Known rows, with every step that occurs:
roleg > tovod > pipur > fitet > tozov: 1.81 0.52 2.30 -0.74 0.41 -1.41 0.00 0.65 -1.13 -4.19 1.92 1.55 -0.91
 1.76 -0.24 2.63 -1.72 0.65
tozov > fitet > vunef > tovod: 2.50 0.43 -1.92 -0.11 -3.46 -3.05 -0.89 -0.14 -0.15 -1.40 1.10 0.06 1.16
 1.44 0.45 0.41 -1.19 0.44
karebov > vunef > fitet: 0.15 0.40 -1.99 0.03 -0.33 -0.17 -1.85 0.56 0.45 -1.86 -0.21 0.14 0.21
 0.27 0.76 0.43 -0.49 -0.18
vunef > karebov: -0.24 0.08 -1.35 -0.17 -0.26 0.43 -1.08 -0.46 -0.45 0.60 -0.10 -0.53
 0.25 0.09 2.13 -0.02 -0.12 -0.59
tovod > pipur > fitet: 2.62 0.48 0.83 0.83 0.14 0.42 -0.58 0.47 -0.20 -3.62 1.67 0.75 -0.30
 1.11 0.65 1.72 -0.74 0.05
roleg > tovod > pipur > karebov > vunef > fitet > tozov: 1.83 1.12 1.21 -1.64 -0.70 -0.75 -1.58 0.76 -1.03 -4.01 1.74 1.18 0.61
 2.98 1.04 2.29 -3.10 0.41
roleg > tovod > pipur > fitet > vunef: 1.09 0.39 1.62 -0.31 -0.46 -1.07 -0.77 -0.09 -1.75 -3.20 2.78 2.26 -0.57
 0.58 0.88 2.69 0.11 0.68
roleg > tovod > pipur > fitet > tozov > karebov: 2.23 0.49 1.75 -0.98 -0.49 -1.04 -0.06 0.25 -1.50 -4.47 1.79 0.97 0.10
 3.10 0.35 3.03 -2.24 1.21
pipur > karebov: 0.71 0.83 0.22 -1.46 -0.18 0.87 -0.97 0.12 -0.34 -0.07 0.65 -0.66 1.47
 1.32 -0.02 -0.35 -0.73 0.02
tovod > pipur > karebov > vunef > fitet: 2.62 1.09 -0.26 -0.18 -1.05 1.31 -2.25 0.51 -0.08 -3.48 1.49 0.32 1.25
 2.43 2.00 1.33 -2.27 -0.19
fitet > vunef > tovod > pipur: 3.58 0.84 0.17 0.17 -3.58 -0.75 -0.49 -1.48 -0.69 -1.14 1.48 0.75 -0.54
 1.70 1.33 0.17 -2.40 -0.18
roleg > tovod: -1.92 -0.21 1.01 -0.57 1.27 -0.76 0.15 -0.05 -1.14 0.10 1.05 1.14 -0.05
 -0.64 0.36 1.50 0.22 0.55
karebov > vunef > tovod > pipur: 3.25 0.79 0.00 0.30 -0.62 0.60 -0.64 -0.42 0.30 -2.55 1.69 -0.22 -0.79
 0.81 1.40 0.69 -3.57 -0.25
karebov > vunef > tovod > pipur > fitet > tozov: 5.14 1.53 0.21 -0.83 -0.96 -0.61 -0.90 0.43 0.40 -5.03 1.50 -0.51 -1.23
 2.30 -0.33 0.51 -4.30 -0.07
fitet > tozov > karebov > vunef: 2.80 0.46 -0.46 -1.98 -2.03 -0.81 -0.11 0.44 0.04 -2.57 -0.65 -1.35 0.09
 3.23 -0.80 -0.07 -2.74 0.78
roleg > tovod > pipur > karebov > vunef > fitet: 0.47 0.72 0.73 -0.70 0.30 0.41 -1.97 0.39 -1.16 -3.03 2.36 1.50 1.10
 1.59 2.18 2.73 -1.84 0.40
tovod > pipur: 1.91 -0.03 1.16 1.11 -0.58 0.61 0.14 -0.13 -0.13 -1.78 1.14 0.85 -0.27
 1.10 1.37 1.31 -1.37 -0.06
fitet > vunef > tovod > pipur > karebov: 4.09 1.56 0.34 -0.95 -3.74 -0.16 -1.19 -1.30 -0.91 -1.12 1.96 0.22 0.48
 2.66 1.35 -0.12 -2.77 -0.13

Rows:
0.54 0.25 -2.66 -0.37 -1.52 0.47 -1.77 0.06 -0.11 -2.01 -0.34 -0.56 1.51
 2.15 1.54 1.04 -1.30 0.54 => tozov > karebov > vunef > fitet
3.32 0.69 0.67 0.29 -1.98 -0.46 -1.00 -0.06 -0.69 -3.61 1.91 1.30 -0.57
 1.41 0.61 1.22 -0.08 0.19 => tovod > pipur > fitet > vunef
1.50 0.69 -1.78 -0.90 -3.17 -1.37 -0.94 0.16 -0.09 -2.09 -1.69 -0.44
 1.18 4.23 -0.02 0.57 -2.19 0.41 => vunef > fitet > tozov > karebov
3.05 0.86 0.99 -0.59 -0.29 1.57 -1.24 0.36 -0.21 -2.95 2.05 -0.07 0.66
 1.77 1.44 0.90 -2.29 0.01 => tovod > pipur > karebov > vunef
3.15 0.72 -0.33 0.19 -2.15 -0.19 -1.77 -0.37 -1.01 -3.12 1.76 0.93 -0.36
 1.50 2.13 1.22 -0.21 -0.30 => tovod > pipur > fitet > vunef > karebov
1.55 0.84 -1.54 -1.01 -1.50 -1.35 -1.43 1.02 0.66 -3.05 -0.88 -0.11
 -0.28 1.94 -0.53 -0.05 -1.68 -0.06 => karebov > vunef > fitet > tozov
5.25 1.50 0.10 -0.56 -2.38 -0.41 -0.35 -0.59 -0.26 -4.23 1.06 -0.81 0.09
 4.36 0.21 1.21 -4.91 0.31 => vunef > tovod > pipur > fitet > tozov > karebov
2.91 0.78 0.59 0.87 -1.18 0.33 0.01 -1.03 -0.04 -1.28 1.27 0.04 -0.30
 1.44 1.49 0.81 -3.59 -0.29 => vunef > tovod > pipur
2.16 1.59 -1.19 -2.40 -1.53 -0.33 -2.27 1.08 0.18 -2.78 -0.22 -0.82 1.24
 2.99 -0.47 -0.47 -2.20 -0.06 => pipur > karebov > vunef > fitet > tozov
2.17 1.53 -0.67 -1.94 -0.22 1.01 -1.70 -0.13 0.02 -1.06 1.32 -1.52 1.03
 1.32 0.29 -0.78 -2.96 -0.16 => pipur > karebov > vunef > tovod
1.10 0.79 -1.15 -0.60 -2.21 -1.80 -0.84 0.58 0.31 -1.82 -1.59 0.19 0.10
 2.65 -0.61 0.02 -1.49 -0.12 => vunef > fitet > tozov
2.47 1.41 -1.04 -0.96 -2.07 -1.26 -1.39 -0.63 -0.55 -1.86 1.17 0.03
 -0.35 1.00 -0.63 -0.28 -0.40 -0.06 => pipur > fitet > vunef > tovod
3.48 1.45 0.69 -0.26 -1.25 1.05 -0.82 -0.91 -0.31 -1.40 1.85 -0.49 0.88
 2.50 1.49 0.47 -4.13 -0.30 => vunef > tovod > pipur > karebov
4.93 0.85 0.45 -0.75 -1.54 -0.12 -0.72 0.84 -0.15 -5.87 1.17 -0.29 -0.27
 3.71 -0.07 1.58 -3.06 0.67 => tovod > pipur > fitet > tozov > karebov > vunef
4.92 1.57 0.75 -0.29 -1.51 -0.80 -0.26 -0.13 0.07 -4.08 1.18 -0.29 -0.85
 3.00 -0.39 0.72 -4.26 -0.19 => vunef > tovod > pipur > fitet > tozov
4.05 1.45 0.22 -1.14 -2.03 0.13 -1.84 0.86 0.04 -4.35 0.85 0.04 0.72
 3.87 0.93 0.85 -3.44 -0.07 => tovod > pipur > karebov > vunef > fitet > tozov
5.08 1.00 0.05 -1.27 -2.89 -0.51 -0.07 -0.25 0.02 -3.69 0.39 -1.17 -0.17
 4.34 0.36 0.65 -5.44 0.57 => fitet > tozov > karebov > vunef > tovod > pipur
4.06 1.52 -1.16 -2.16 -1.52 -0.93 -1.04 0.37 0.07 -4.39 0.29 -1.71 0.05
 3.47 -1.38 0.16 -3.45 0.58 => pipur > fitet > tozov > karebov > vunef > tovod
4.46 1.07 -0.96 -0.37 -4.07 -1.96 -1.53 -0.13 -0.48 -2.71 2.34 0.17 1.98
 3.08 1.49 1.07 -2.80 0.41 => tozov > fitet > vunef > tovod > pipur > karebov
